What can hang from each mark
meno: bipab gulumin koguz sevu
gulumin: meno
koguz: meno mudi sevu
bipab: meno mudi
rubuk: gulumin koguz

Each row was made from one small tree. Brackets hold a mark, then the marks that hang from it, in alphabetical order. Every link used is in the known rows. Write each row's tree.
Known rows
[bipab [meno gulumin] mudi]: [ 1.10  0.85 -0.49 -0.34 -0.54 -1.17  2.35 -0.43 -0.84 -1.65  0.53  3.73
  0.26 -0.69 -2.26  1.16  2.07  0.86  0.68  0.48  0.96]
[bipab [meno gulumin [koguz mudi] sevu]]: [ 1.83 -1.00 -0.20 -0.55 -0.03 -3.26 -1.89 -1.30 -2.43 -0.83  0.02  4.16
  1.78 -0.07 -6.35  1.86  0.66  1.53 -0.22 -0.95 -1.84]
[koguz mudi]: [-0.53 -0.18 -1.37 -0.45 -2.06  0.23 -0.95 -0.76 -1.99 -0.86 -1.92  1.78
  0.43 -0.75 -0.46  0.51  0.49  0.41  1.74 -0.59 -1.44]
[bipab meno mudi]: [ 0.84  0.49 -0.87  0.38 -0.89 -0.53  3.27 -0.85  0.33 -1.91  0.09  3.73
 -0.61 -0.99 -3.45  0.44  1.80 -0.08  0.97  0.39  0.31]
[rubuk gulumin [koguz mudi]]: [ 1.00  0.39 -2.36 -0.98 -0.86 -2.62  2.37  0.08 -0.66 -0.99 -0.36  1.88
  1.87  0.95 -1.66 -0.25  0.24  1.59  2.28  0.31 -1.59]
[bipab [meno gulumin koguz sevu] mudi]: [ 2.82 -0.51  0.18 -0.10  0.58 -3.66  0.59 -1.44 -0.71 -1.23  1.41  4.52
  0.86  0.24 -6.99  1.26  2.38  1.99  0.22 -0.28  0.40]
[gulumin meno]: [-0.42  0.10 -0.90  0.45 -1.67  0.47 -0.70 -1.87  0.97 -1.15 -0.93  2.75
  1.07 -0.32 -1.57  1.19  1.97 -1.03  1.11 -0.81 -0.74]
[rubuk koguz]: [ 1.21 -0.20 -1.42 -0.32 -1.61 -1.58  0.28 -1.41  0.33 -1.26 -0.04  1.34
  0.95  0.85 -1.18 -1.00  1.68  0.54  0.73  0.15 -0.77]
[rubuk [gulumin meno]]: [ 0.23  0.81 -1.07  0.47 -0.44 -0.98  2.13 -0.94  2.32 -0.94 -0.62  2.88
  1.88  0.09 -1.87  1.28  1.63 -0.20  1.43 -0.47 -0.63]
[bipab [meno koguz sevu] mudi]: [ 2.54 -0.79 -0.17  0.63  0.32 -2.70  1.45 -1.89  0.33 -1.54  0.94  4.37
 -0.04 -0.01 -8.34  0.70  2.10  1.03  0.55 -0.38 -0.30]
[rubuk gulumin [koguz meno sevu]]: [ 0.94 -0.56 -2.18 -0.74 -2.02 -3.94  2.05  0.15  0.78 -1.42 -1.17  3.36
  2.68  3.00 -0.85  0.15  1.53  1.63  0.87 -0.22 -0.78]
[gulumin [meno bipab]]: [ 0.50 -0.55 -1.14  0.22 -1.75  0.23 -1.81 -3.04  1.59 -0.55 -0.13  2.81
  1.05  0.65 -2.90  1.18  3.30 -0.73 -0.11 -0.68  0.29]
[meno bipab gulumin [koguz mudi]]: [ 1.96 -0.83 -0.64 -1.19 -1.06 -1.71 -3.80 -2.38 -2.49  0.27 -0.02  1.80
  1.98  1.50 -3.67  1.08  1.86  1.90  0.57 -0.15  0.94]
[meno bipab [koguz mudi] sevu]: [ 2.21 -2.37 -1.13 -0.38 -0.98 -2.19 -3.55 -2.98 -1.42  0.12 -0.33  2.33
  1.05  1.27 -6.70  0.66  2.01  1.61  0.14 -1.37 -1.01]
[meno bipab gulumin koguz sevu]: [ 3.29 -2.03  0.18 -0.48 -0.23 -3.41 -3.89 -2.92 -0.12  0.46  0.74  1.92
  1.82  1.95 -5.26  0.61  3.23  2.19 -1.44 -0.98  0.36]
[rubuk [gulumin [meno bipab koguz sevu]]]: [ 2.84 -1.25 -0.62  0.50  0.56 -3.49 -0.70 -3.14  2.83 -0.01  0.93  3.46
  2.48  2.15 -7.89  1.25  3.24  1.20 -0.01 -1.15 -0.19]
[koguz meno mudi sevu]: [-1.43 -1.29 -2.23 -0.95 -3.72 -0.73 -2.02 -0.21 -2.82 -1.43 -3.33  3.56
  1.35  0.96 -0.29  1.66  0.77  0.50  1.58 -1.14 -1.36]
[rubuk [gulumin [meno bipab sevu]]]: [ 1.61 -1.22 -1.35  0.29 -0.22 -2.60  0.12 -2.19  2.92 -0.22  0.20  3.36
  1.83  1.17 -4.99  1.47  3.30  0.38 -0.52 -1.47 -0.80]
[meno bipab gulumin]: [ 1.59 -0.62 -0.36 -0.66 -1.38 -1.11 -2.24 -1.85 -0.20  0.04  0.00  1.18
  1.23  0.96 -0.42  0.53  2.94  1.05 -1.07 -0.37  0.98]
[koguz [meno gulumin sevu] mudi]: [-0.25 -1.29 -0.97 -0.87 -2.37 -1.76 -3.10 -0.29 -3.20 -0.79 -1.48  3.52
  1.91  1.73 -1.75  2.04  1.23  2.16 -0.22 -1.65 -1.98]

Write each row's tree
[ 0.06 -1.11 -1.53 -0.27 -3.04  0.25 -2.23 -1.81 -1.48 -0.74 -1.45  2.93
  1.16  2.23 -2.28  1.21  1.89  0.77 -0.43 -0.69 -0.65] -> [koguz [meno bipab] mudi]
[ 0.53 -1.22  0.00 -0.21 -1.89 -2.19 -2.40 -0.71 -0.76 -0.71 -0.89  3.07
  1.76  2.01 -1.40  1.31  2.31  1.84 -1.54 -1.59 -1.46] -> [koguz [meno gulumin sevu]]
[ 0.28 -1.81 -2.18 -1.04 -2.23 -1.45 -4.02 -3.23 -1.42 -0.45 -1.47  4.12
  2.15  0.90 -5.38  2.06  2.43 -0.35  2.26 -0.76  0.66] -> [gulumin [meno bipab [koguz mudi sevu]]]
[ 0.55 -1.46 -1.61 -1.43 -2.95 -2.13 -1.69 -1.02 -1.68 -1.02 -0.71  3.84
  1.40  2.70 -1.10  1.64  4.04  1.63  0.56 -0.28  2.74] -> [koguz [meno [bipab mudi] gulumin] sevu]
[ 0.51 -0.31 -1.61 -0.05 -1.77  0.23 -0.14 -2.81  0.91 -1.04  0.67  3.51
  0.16  0.55 -4.19  1.29  4.01 -0.49  1.58 -0.14  1.95] -> [gulumin [meno [bipab mudi]]]
[-0.35 -1.95 -1.97 -1.67 -3.56 -1.82 -4.05 -0.92 -3.38 -0.60 -2.22  3.77
  2.34  2.34 -0.36  2.28  2.37  1.37  0.05 -0.87  0.35] -> [koguz [meno bipab gulumin] mudi sevu]
[ 1.50 -0.64  0.01 -0.10 -0.33 -2.64 -0.32 -0.74 -0.05 -1.02  0.01  3.66
  1.14 -0.59 -3.12  1.29  1.84  0.74 -1.89 -1.17 -1.85] -> [bipab [meno gulumin sevu]]
[ 1.36 -2.13 -1.43 -0.38 -1.19 -1.68 -4.32 -3.81 -0.73 -0.22  0.03  4.03
  1.81  1.26 -8.11  1.95  2.64  0.46  0.73 -1.57 -0.80] -> [gulumin [meno bipab [koguz mudi] sevu]]
[ 2.13  0.48 -0.30  0.53 -0.21 -1.28  2.55 -1.87  0.28 -1.71  0.72  3.75
 -0.04 -0.10 -6.31  0.39  1.76  0.61  1.16  0.52  0.88] -> [bipab [meno koguz] mudi]
[ 2.82 -1.51 -1.73  0.04 -0.96 -4.48  0.65 -1.55  2.05 -0.73  0.95  3.13
  2.44  4.52 -4.90  0.04  3.06  2.44 -1.84 -0.77 -1.30] -> [rubuk gulumin [koguz [meno bipab sevu]]]
[ 0.74 -0.38 -1.07  0.43 -0.09 -2.31  1.34 -0.98  2.36 -0.65 -0.54  3.47
  1.88  0.22 -3.78  1.40  2.18  0.17  0.77 -1.38 -1.81] -> [rubuk [gulumin [meno sevu]]]
[ 1.33 -0.46 -2.39 -0.88 -1.10 -4.19  2.40  0.06  0.86 -1.09 -1.01  2.07
  2.09  0.99 -0.38 -0.62  1.44  1.12  1.88  0.03 -0.63] -> [rubuk gulumin [koguz sevu]]
[ 1.25 -1.72 -1.32 -0.39 -1.78 -1.92 -3.28 -3.65  0.78 -0.50 -0.90  3.65
  2.04  1.14 -5.11  1.43  3.41 -0.42  1.00 -0.80  1.43] -> [gulumin [meno bipab [koguz sevu]]]
[ 1.83 -0.82 -0.53  0.49 -1.10 -0.61 -2.68 -4.09  1.74 -0.35  0.35  2.80
  1.54  1.52 -5.90  0.99  3.15 -0.22  0.16 -0.37  1.03] -> [gulumin [meno bipab koguz]]
[ 0.64 -1.72 -1.19 -1.05 -3.00 -2.12 -3.18 -1.32 -1.00 -0.58 -1.51  3.10
  2.28  2.68  0.07  1.61  3.37  1.19 -1.21 -0.80  1.05] -> [koguz [meno bipab gulumin] sevu]
[ 1.93 -1.51 -0.86 -0.95 -0.79 -2.48 -1.49 -1.64 -0.83 -0.25  0.84  2.64
  0.19  1.00 -3.58  0.78  4.28  2.01  0.02 -0.69  1.36] -> [meno [bipab mudi] gulumin sevu]
[-0.48 -1.55 -1.31 -0.13 -2.60 -1.06 -2.22 -0.69 -2.13 -1.08 -2.00  3.59
  1.09  1.42 -2.94  1.56  1.07  1.30  0.04 -1.80 -3.04] -> [koguz [meno sevu] mudi]
[ 0.69  0.37 -2.28 -0.53 -1.75 -2.37  1.93  0.12 -0.87 -1.47 -0.72  3.09
  2.60  2.90 -1.94  0.45  0.29  2.09  1.39  0.18 -1.74] -> [rubuk gulumin [koguz meno mudi]]
[ 0.39 -1.73 -1.95 -0.61 -3.16 -1.21 -0.64 -1.44 -0.53 -1.43 -1.20  3.94
  0.34  2.37 -2.34  0.99  3.77  0.71  0.74 -0.30  1.97] -> [koguz [meno [bipab mudi]] sevu]
[ 2.30 -1.85 -0.57 -1.21 -1.28 -3.34 -3.61 -2.47 -0.92  0.15 -0.67  2.08
  2.19  1.59 -2.52  0.63  3.09  1.41  0.20 -0.36  1.86] -> [meno bipab gulumin [koguz sevu]]
[ 1.16 -0.65 -0.88  0.47 -0.47 -1.80  2.41 -0.91  0.36 -1.75  0.23  4.44
 -0.61 -1.00 -5.30  0.81  2.29  0.47  0.15 -0.54 -0.93] -> [bipab [meno sevu] mudi]
[ 0.10 -0.11 -1.69 -1.44 -2.71 -1.87 -1.87 -0.55 -3.20 -1.29 -0.39  3.07
  2.63  2.80 -0.89  1.00  1.02  2.07  0.65 -0.12 -0.96] -> [rubuk [koguz [meno gulumin] mudi]]
[ 1.43 -1.95 -1.49 -1.90 -1.83 -2.96 -4.50 -1.95 -3.14  0.06 -1.18  2.61
  2.27  1.17 -2.91  1.48  2.20  1.54  1.29 -0.31  1.31] -> [meno bipab gulumin [koguz mudi sevu]]
[-0.03 -0.68 -3.12 -1.32 -2.49 -3.62  1.22  0.59 -1.60 -1.49 -1.78  3.84
  2.87  2.74 -1.18  0.80  0.56  1.81  2.11 -0.25 -1.44] -> [rubuk gulumin [koguz meno mudi sevu]]
[ 1.98 -1.83 -0.43 -0.64 -1.05 -2.57 -3.18 -1.91 -0.09  0.25  0.15  1.80
  1.23  1.11 -2.37  0.67  3.32  1.55 -1.79 -1.35 -0.27] -> [meno bipab gulumin sevu]
